Each row was made from one small tree. The marks that hang from a mark follow it in brackets, in the order of their numbers. Every link used is in the known rows. Write each row's tree.
Known rows:
J_685(J_55(J_51 J_502) J_302): -30 -8 7 54 20 -16 -20 20 -6 5 5 6 12 26 -40 57 -24 1 -18 12 4 9 7 37 33 -35 -62 -44 28 19 -17 -30 22 -5 14 87 8 -27 -2 24 -22 7 -4 -49 -47 36 -46 -25 35 42 27 36 -9 15 -9 -56 25 -21 10 -11 41 -8 -5 -26 40 -10 47 -33 28 -53 26 -45 -22 12 -9 4 -6
J_685(J_55): -46 13 22 21 63 14 -25 7 -14 18 0 21 15 5 -32 55 -31 -9 -30 59 33 9 1 24 9 -42 -65 -41 -1 29 -21 -51 20 17 33 90 21 5 -14 53 -9 -19 20 -24 -77 30 -11 0 31 41 28 -5 -9 6 -20 -46 23 3 24 10 15 -7 -20 13 43 5 52 3 23 -33 39 -16 13 17 26 -42 -6
J_55(J_51 J_502 J_685(J_302) J_939(J_127 J_242)): -27 -71 -34 28 -6 -41 23 34 -9 23 29 -23 -1 23 -12 58 11 -59 -23 -23 18 3 25 14 -7 -22 -78 11 42 -7 -2 -35 4 -12 25 56 1 -6 14 -4 -36 20 -6 -61 26 19 -69 21 24 5 -36 29 -26 14 17 -47 20 -25 -15 -22 23 8 -2 -33 15 -14 27 -56 59 -71 20 -33 -9 12 -18 31 -15
J_502(J_55(J_51 J_685(J_302) J_939)): -30 -29 2 48 12 -12 9 36 -42 10 52 20 -6 36 -24 61 23 -48 -23 40 17 9 16 19 -2 -34 -52 10 45 15 -17 -40 18 15 27 45 -14 21 -3 21 -43 37 19 -52 -27 26 -78 14 22 26 -37 57 5 13 -23 -33 -9 -5 10 5 18 5 -19 -10 33 -36 50 -64 57 -62 31 -27 -7 34 -21 13 -25
J_685(J_55(J_502) J_302): -43 5 14 37 47 -7 -18 14 -10 14 -6 2 14 4 -37 60 -32 19 -20 25 12 -6 4 33 16 -42 -62 -41 19 31 -31 -45 43 0 23 98 10 -15 -3 35 -15 -4 12 -40 -48 38 -25 -14 34 40 43 15 2 12 -24 -59 40 -8 27 -1 30 -13 1 -3 32 14 53 -17 27 -52 48 -37 -12 9 10 -12 4
J_502(J_55(J_939)): -46 -4 7 25 55 47 -10 29 -35 16 41 33 -11 3 -21 53 10 -36 -13 57 37 4 -8 21 -19 -25 -55 -7 22 11 -30 -49 22 26 37 61 -2 30 -8 28 -12 -6 21 -32 -51 32 -31 21 17 21 -14 6 13 6 -32 -33 8 1 17 25 -9 3 -13 16 38 -9 52 -19 16 -47 38 -9 20 23 -3 -28 -9
J_51(J_55(J_502 J_685 J_939)): -35 -41 -27 11 44 16 -1 36 -17 -10 31 -8 -6 -14 -24 74 -33 -29 -19 66 47 -10 -9 29 -2 -30 -65 -9 47 25 -17 -63 31 11 40 18 -8 13 10 14 -32 11 27 -58 -15 37 -30 22 -8 44 -13 -2 -16 -1 -30 -40 76 14 26 -8 16 2 4 6 9 -12 46 -1 44 -37 2 -49 -5 30 -17 23 4
J_502(J_55(J_51 J_685)): -46 -28 5 25 38 17 4 42 -29 17 33 26 -11 28 -9 67 2 -60 -32 75 6 14 -4 15 1 -41 -52 -18 44 24 -6 -51 -1 16 36 42 2 14 3 22 -27 16 30 -43 -66 31 -41 1 32 48 -11 18 -7 -7 -31 -26 -5 2 3 -1 -2 6 -35 7 44 -16 41 -10 64 -68 13 -12 21 39 6 -17 -36
J_55(J_51 J_502 J_939(J_242 J_938)): -22 -47 -22 -3 22 21 -12 37 -10 0 26 13 13 -9 -9 59 -16 -48 -26 9 39 0 -17 31 2 -20 -100 -5 28 -20 -22 -52 4 10 26 58 28 25 -3 -4 -7 -5 -23 -45 2 44 -46 32 2 -13 -21 17 -8 14 30 -64 -2 -12 -43 -24 -3 32 0 -28 22 -13 18 -47 16 -37 -4 -33 16 -14 -9 20 15
J_51(J_55(J_939)): -39 -7 -1 2 42 40 -20 16 -26 -4 19 24 -7 -10 -30 56 -33 -31 -24 50 57 7 -8 28 -9 -34 -70 -1 7 30 -28 -60 24 35 23 47 19 5 5 36 -21 3 27 -38 -44 25 -28 32 -8 26 -6 -7 -7 -2 -30 -44 54 6 25 10 17 -8 -1 20 9 -1 67 13 8 -36 35 -30 23 13 -12 -11 2
J_55(J_502 J_685(J_302) J_939): -39 -55 -18 45 34 -7 5 28 -10 14 19 -19 2 12 -23 58 0 -12 -22 34 34 -8 19 35 12 -39 -66 5 42 18 -5 -41 45 -3 34 56 -5 12 -4 11 -24 8 7 -65 -14 34 -54 21 18 28 -4 6 1 18 -35 -52 42 -4 27 1 25 -2 -4 -9 13 -14 29 -33 45 -50 19 -43 -10 30 -15 8 8
J_502(J_55(J_51 J_685(J_302))): -40 -33 11 30 12 -5 1 34 -31 17 26 28 -8 35 -21 65 9 -55 -23 48 -10 8 14 15 0 -49 -46 -12 39 29 -18 -46 15 15 19 56 5 5 8 34 -37 25 22 -49 -57 22 -64 5 32 44 -9 42 1 1 -32 -35 -5 -5 12 -10 18 0 -16 -6 39 -17 59 -36 61 -70 28 -28 14 40 -3 -5 -32
J_502(J_55(J_685)): -53 -24 9 19 61 21 0 28 -28 20 19 15 -16 7 -13 61 4 -49 -27 98 17 2 -6 1 -8 -38 -48 -29 34 36 -12 -60 13 25 33 49 3 24 -1 34 -28 -3 38 -41 -69 33 -28 12 35 43 4 3 3 -7 -44 -29 12 6 25 7 -4 8 -17 21 38 5 52 -3 48 -55 21 -18 26 35 22 -33 -27
J_242(J_939(J_127 J_938)): -19 -30 -15 -39 40 63 7 -9 4 49 23 23 -8 -8 -5 38 -36 -33 -15 19 40 4 -6 6 -16 -35 -64 -10 -18 18 -33 -62 4 26 23 83 47 -3 7 46 -8 -6 15 -29 -56 39 -17 29 -3 8 24 -32 2 27 -2 -49 -5 -31 0 9 9 24 13 14 5 19 38 8 30 -74 31 -6 43 -1 35 -43 -35
J_685(J_55(J_51 J_502 J_939(J_938)) J_302): -12 -2 -4 36 11 -5 -14 26 0 -9 33 11 15 13 -34 61 -25 -8 -18 -9 28 11 6 46 27 -37 -80 -25 34 11 -28 -32 27 10 19 89 11 2 -8 26 -15 24 -20 -42 -16 44 -53 -2 13 13 -1 54 -1 30 9 -47 14 -30 -10 -9 23 3 6 -30 38 -22 29 -79 15 -34 18 -37 -34 -8 -11 24 14
J_685(J_55(J_51)): -40 6 19 37 51 15 -32 2 -18 5 16 27 9 26 -23 65 -28 -14 -39 41 21 23 2 31 24 -38 -67 -29 13 26 -13 -30 9 14 33 85 29 -7 -4 36 -20 4 10 -19 -72 24 -25 -12 29 33 24 25 -22 8 -4 -38 10 -15 6 6 22 -9 -27 -1 46 -23 55 -5 29 -48 25 -20 6 18 2 -25 -14
J_939(J_938): -43 -15 8 -27 57 46 -16 9 1 26 -7 36 11 -13 -12 53 -33 -42 -27 59 37 -6 -5 15 -3 -45 -77 -27 10 29 -18 -74 15 30 10 79 47 11 -11 53 -3 -6 11 -22 -82 43 -20 41 11 16 24 -25 10 7 -23 -55 11 -11 15 3 -3 10 0 20 24 11 50 2 11 -50 22 -19 37 4 20 -38 1
J_502(J_55(J_685(J_302) J_939(J_127 J_242))): -36 -30 -9 23 7 -33 10 27 -37 37 15 6 -17 20 -7 64 9 -75 -5 14 18 0 14 -9 -46 -28 -73 9 19 12 -30 -54 7 15 27 70 -14 19 11 21 -42 3 15 -46 2 16 -58 29 35 1 -50 24 -1 0 -7 -25 0 -13 -4 3 -4 10 7 -9 27 13 48 -61 53 -60 53 -7 16 10 9 -6 -18

Write each row's tree:
-18 -36 -10 -7 20 -15 3 22 -8 21 -5 18 8 0 -5 70 -12 -57 -24 28 41 -5 19 15 -12 -38 -94 13 14 9 -28 -62 25 16 16 65 34 20 -2 31 -28 -1 -4 -33 -6 25 -73 44 15 -4 -31 3 12 5 -1 -49 -3 -5 -17 -8 3 17 8 -14 21 8 23 -54 37 -35 26 -15 12 -14 11 4 17 => J_55(J_685(J_302) J_939(J_242 J_938))
-9 2 12 17 2 -20 -29 1 -11 2 6 41 16 17 -21 74 -27 -38 -29 -21 28 26 10 22 5 -32 -104 -7 -4 3 -40 -38 12 24 17 93 32 7 -3 29 -21 11 -29 -19 -6 23 -65 13 19 -17 -28 48 4 27 40 -42 -9 -16 -39 -4 25 7 0 -33 32 -9 37 -79 24 -27 34 -13 -5 -27 2 11 16 => J_685(J_55(J_51 J_939(J_242 J_938)) J_302)
-24 -30 -5 23 31 11 -5 5 -16 19 55 15 -7 26 -21 40 2 -39 -24 2 36 28 15 11 -10 -23 -64 10 17 7 1 -40 5 20 36 71 16 -1 -5 23 -11 7 -1 -31 -35 25 -43 25 21 2 -21 5 -34 26 -3 -31 10 -31 5 8 12 -1 -16 4 21 -23 45 -13 27 -64 26 -8 18 28 -8 -13 -28 => J_55(J_51 J_939(J_127))
-27 -12 -3 61 23 -16 -20 20 -12 -8 40 -2 12 23 -46 56 -13 4 -21 -2 28 21 15 47 32 -29 -68 -13 27 13 -16 -17 33 -3 22 77 2 -2 -11 16 -15 11 -9 -51 -12 32 -55 -14 14 24 0 50 -14 26 -2 -52 30 -14 6 -2 40 -7 -8 -28 32 -32 38 -61 22 -41 41 -38 -32 15 -17 20 8 => J_685(J_55(J_51 J_502 J_939) J_302)
-24 -50 -34 -16 -4 -9 23 25 4 21 22 -15 -23 -20 -26 65 -41 -44 -5 21 34 -10 6 16 -12 -42 -73 -12 37 32 -30 -68 20 7 7 50 -4 -5 11 30 -34 42 11 -63 3 45 -52 35 -2 25 -17 3 -16 9 -21 -42 75 -25 10 -18 17 11 43 -11 2 4 49 -34 44 -54 16 -37 -15 -14 -3 39 -5 => J_51(J_55(J_502 J_685(J_302) J_939(J_127 J_938)))
-39 -22 -4 -44 24 18 -10 1 -4 51 -20 14 -7 -18 1 51 -34 -63 -24 20 34 1 -9 -6 -39 -36 -92 -17 -6 19 -28 -81 -13 23 15 99 48 2 3 49 -8 -17 -2 -17 -44 33 -18 45 16 -7 6 -25 -10 1 8 -55 2 -28 -15 -9 -17 22 13 5 18 36 43 -2 20 -55 23 -5 51 -25 32 -28 -9 => J_939(J_127 J_242 J_938)
-18 -32 -24 -32 28 15 6 12 -5 17 23 14 -19 -16 -8 68 -45 -61 -18 41 57 2 -2 2 -18 -41 -76 -5 17 34 -31 -79 6 31 24 44 8 12 5 38 -28 25 21 -39 -22 28 -26 49 -5 19 -19 -9 -23 5 -13 -20 56 -18 -1 10 -1 11 16 13 7 0 54 -4 35 -43 12 -16 15 -11 11 14 -11 => J_51(J_55(J_685 J_939(J_127 J_938)))
-34 -57 -7 27 23 -13 -2 35 0 12 20 -7 1 25 -27 63 4 -19 -30 36 3 -7 15 32 24 -42 -58 -16 53 26 6 -38 25 -9 15 58 5 -6 2 24 -29 20 6 -61 -36 32 -65 4 29 44 11 25 -17 8 -37 -55 27 -11 14 -28 32 0 -10 -19 23 -19 42 -22 62 -65 8 -47 -5 36 -15 8 -15 => J_55(J_51 J_502 J_685(J_302))
-36 -35 -5 42 35 21 4 39 -35 6 62 24 -4 25 -10 64 17 -57 -28 64 23 18 5 17 13 -32 -55 7 40 14 -9 -41 14 21 38 39 -17 32 -1 12 -37 25 20 -44 -32 37 -50 17 23 31 -41 39 -12 8 -21 -19 5 0 2 1 5 8 -27 4 38 -32 37 -43 55 -56 12 -19 5 41 -10 -1 -22 => J_502(J_55(J_51 J_685 J_939))
-30 -42 -9 25 9 -14 14 33 -36 27 50 16 -16 12 4 64 10 -87 -24 14 28 22 -1 -8 -30 -18 -78 7 24 1 -7 -47 -22 15 42 51 -9 26 7 3 -38 13 12 -48 -7 10 -52 26 33 3 -53 32 -24 5 22 -16 2 -15 -15 -5 -5 23 -18 -7 33 -15 38 -42 63 -67 25 -6 23 11 4 4 -32 => J_502(J_55(J_51 J_685 J_939(J_127 J_242)))
-27 -9 -8 -29 35 51 -21 10 -11 3 14 29 -4 -21 -24 67 -51 -46 -21 46 60 5 -13 17 -9 -37 -79 -10 4 33 -47 -73 22 34 23 49 33 11 -4 38 -12 16 10 -29 -45 37 -34 39 -22 9 -4 -8 -4 4 -19 -46 43 -2 12 3 4 7 17 12 7 5 55 -6 4 -25 26 -20 21 -13 2 -2 11 => J_51(J_55(J_939(J_938)))
-31 -51 -19 18 19 -11 1 38 -15 -2 14 -6 -15 3 -35 68 -25 -19 -15 42 34 -12 6 37 2 -34 -61 2 41 27 -25 -56 44 7 22 27 -5 1 9 14 -39 17 21 -67 2 36 -59 24 4 37 -13 11 -5 1 -38 -47 75 1 26 -12 32 -5 13 -3 4 -11 53 -20 44 -44 26 -54 -16 19 -19 32 1 => J_51(J_55(J_502 J_685(J_302) J_939))
-28 -55 -21 52 28 -25 15 31 -8 6 42 -11 -3 23 -27 60 14 -23 -24 14 21 -1 22 36 26 -32 -62 0 55 3 1 -30 34 -13 32 44 -6 11 -1 4 -30 19 0 -73 1 34 -69 3 17 28 -25 32 -14 24 -20 -47 28 -10 10 -12 33 -1 -19 -23 15 -31 33 -51 49 -56 9 -44 -14 38 -31 31 -11 => J_55(J_51 J_502 J_685(J_302) J_939)
-25 -48 -28 -8 13 14 10 28 -2 25 28 2 1 -13 -8 49 -15 -59 -16 -22 34 7 -9 3 -22 -12 -95 -8 28 -11 -16 -58 -9 6 22 68 22 6 1 5 -5 -1 -25 -36 4 37 -40 33 2 -16 -20 11 -29 24 27 -50 8 -34 -41 -28 -12 29 15 -23 14 -11 14 -45 20 -54 4 -26 16 -20 1 14 -5 => J_55(J_51 J_502 J_939(J_127 J_242 J_938))
-31 -34 -24 -8 54 45 -9 22 -4 11 28 7 9 -22 -11 52 -22 -18 -19 44 46 -8 -6 30 7 -31 -79 -16 29 11 -17 -57 36 11 20 71 17 18 -18 20 2 -6 -5 -43 -21 56 -28 31 -7 12 4 1 -1 18 -21 -49 28 -10 2 -6 -4 16 15 -2 18 -7 22 -22 11 -39 6 -33 13 1 -3 -6 19 => J_55(J_502 J_939(J_938))
-25 -31 -14 18 26 21 4 38 -24 8 57 39 1 7 1 72 -2 -68 -24 61 31 15 -7 10 7 -38 -72 -11 41 10 -16 -56 11 27 31 43 8 40 -1 20 -24 33 8 -42 -29 41 -49 23 11 17 -40 35 -7 9 -17 -18 -9 -9 -20 -4 0 20 -19 -7 38 -33 33 -52 45 -52 0 -11 7 15 -3 4 -19 => J_502(J_55(J_51 J_685 J_939(J_938)))
-19 -31 -18 -36 22 13 -8 21 -12 4 -3 23 2 -16 -3 87 -44 -74 -35 48 54 1 -7 14 -21 -31 -100 3 9 18 -36 -80 12 27 29 34 32 33 6 21 -37 12 14 -33 -5 33 -48 52 -4 5 -23 -10 -5 -10 9 -40 35 4 -21 -18 1 17 17 -6 10 12 38 -16 38 -23 11 -25 24 -19 6 12 10 => J_51(J_55(J_685 J_939(J_242 J_938)))
-33 -38 -16 32 42 28 -8 30 -18 -6 54 3 4 7 -26 50 4 -14 -21 27 40 11 1 36 17 -23 -67 -1 46 -4 -4 -35 20 -3 35 54 6 11 -10 7 -5 -2 -9 -53 -25 38 -37 9 5 21 -9 24 -23 27 -17 -50 27 -20 3 -7 13 6 -20 -10 20 -37 35 -22 20 -51 1 -40 7 31 -27 10 -6 => J_55(J_51 J_502 J_939)
-50 -22 19 23 33 -2 5 28 -29 32 8 20 -16 19 -22 52 -3 -44 -17 78 6 -12 11 11 -2 -43 -43 -17 26 38 -26 -62 21 23 16 73 -2 12 0 42 -38 14 31 -42 -63 27 -51 14 34 42 -4 19 18 -9 -56 -40 13 -5 31 2 8 7 -10 13 39 7 64 -24 59 -61 49 -24 21 32 3 -25 -25 => J_502(J_55(J_685(J_302)))
-35 -32 -27 -9 19 7 7 33 -21 19 10 -15 -13 -22 -24 58 -35 -45 -12 1 37 -3 -14 8 -44 -13 -82 -9 21 6 -37 -74 2 13 33 50 10 -4 19 13 -24 -12 10 -49 3 24 -35 31 -6 1 -18 -6 -29 -4 8 -52 60 -9 -4 -17 4 9 16 2 6 16 45 -3 24 -48 26 -39 21 -16 0 18 4 => J_51(J_55(J_502 J_939(J_127 J_242)))
-13 1 4 7 11 -10 -12 4 -5 16 29 23 9 0 0 65 -31 -64 -21 -26 43 31 6 1 -15 -26 -102 -7 -1 0 -32 -51 -14 19 26 98 25 4 -1 28 -10 10 -19 -19 -7 26 -33 20 19 -17 -30 30 -27 21 48 -30 5 -36 -43 -6 6 14 1 -23 33 -8 24 -49 18 -41 28 6 10 -33 14 -1 2 => J_685(J_55(J_51 J_939(J_127 J_242 J_938)))
-13 -66 -30 11 2 -26 0 40 0 5 19 6 15 11 -7 73 -5 -47 -29 2 23 -7 12 24 9 -36 -98 5 42 1 -14 -48 15 -1 14 50 14 19 1 8 -27 26 -20 -54 24 38 -79 29 9 -2 -34 32 3 13 20 -53 5 -11 -35 -30 10 26 10 -36 18 -15 17 -72 52 -44 -5 -45 -2 -2 -14 41 10 => J_55(J_51 J_502 J_685(J_302) J_939(J_242 J_938))
-36 -60 -32 9 39 -17 18 32 -8 31 20 -24 -7 -7 -1 60 -1 -51 -27 18 41 -6 9 9 -25 -14 -76 1 34 1 -1 -61 8 -7 41 49 -3 17 8 -1 -23 -15 8 -59 21 26 -37 27 28 12 -27 -11 -27 12 6 -42 38 -6 -5 -10 -2 18 3 -11 16 7 17 -21 50 -55 5 -26 11 8 -2 2 -3 => J_55(J_502 J_685 J_939(J_127 J_242))
-24 -61 -23 35 9 -28 6 46 -11 -1 20 -16 11 26 -17 64 13 -39 -32 0 21 -3 20 35 4 -32 -78 13 44 -3 -5 -33 19 -12 28 49 3 14 2 -4 -34 19 -10 -63 24 20 -81 17 26 9 -38 28 -9 14 6 -56 8 -7 -13 -25 24 7 -7 -37 20 -19 29 -55 57 -49 11 -41 -2 17 -21 34 1 => J_55(J_51 J_502 J_685(J_302) J_939(J_242))
-34 -25 -27 -21 41 50 -9 29 -7 -4 11 13 -3 -35 -25 60 -47 -30 -18 44 50 -6 -25 29 -6 -36 -81 -22 26 20 -40 -84 25 28 14 44 15 13 -5 24 -12 15 6 -44 -23 51 -28 29 -21 26 2 -3 -3 2 -18 -66 60 -7 2 -12 11 10 27 1 7 2 46 -7 7 -37 2 -40 11 -18 -7 9 15 => J_51(J_55(J_502 J_939(J_938)))
-24 -15 -13 49 -2 -42 -10 21 -8 23 24 -9 5 13 -31 52 -10 -27 -18 -50 23 19 9 23 -5 -14 -83 -12 22 1 -22 -26 6 -11 32 95 -1 -18 9 14 -25 9 -19 -44 19 17 -54 -5 25 1 -21 41 -27 25 38 -51 18 -35 -24 -13 26 9 -2 -32 35 -14 33 -65 38 -52 44 -30 -21 -9 -8 28 -2 => J_685(J_55(J_51 J_502 J_939(J_127 J_242)) J_302)
-35 -47 -20 32 33 18 8 27 -6 20 52 -8 -18 8 -21 42 4 -29 -17 -2 31 10 6 20 -4 -16 -64 -1 35 1 2 -40 4 0 34 66 -2 -3 2 11 -5 0 -4 -55 -14 36 -30 15 12 11 -5 12 -42 30 -5 -44 31 -37 7 -4 9 8 -14 -7 17 -31 35 -23 21 -67 9 -30 5 15 -21 11 -18 => J_55(J_51 J_502 J_939(J_127))
-29 -64 -29 23 31 -10 8 42 -14 -4 29 -8 10 12 -6 70 14 -42 -37 25 28 1 3 33 3 -24 -86 12 44 -14 9 -43 7 -10 43 41 0 25 1 -9 -25 -5 -5 -64 13 29 -56 16 15 16 -33 20 -20 10 13 -51 10 2 -21 -28 9 20 -26 -22 22 -28 7 -37 54 -44 -6 -40 6 25 -20 23 -3 => J_55(J_51 J_502 J_685 J_939(J_242))
-35 -3 -1 45 32 -19 -2 11 -9 21 22 -19 3 3 -43 48 -24 3 -4 -12 35 14 19 23 -5 -23 -67 -20 22 13 -23 -38 36 2 22 107 -13 -10 0 28 -15 -4 -2 -45 -5 32 -27 -4 33 18 2 22 -8 26 -14 -44 53 -32 16 9 21 -9 10 -4 31 0 49 -42 18 -53 52 -28 -26 5 1 5 3 => J_685(J_55(J_502 J_939(J_127)) J_302)
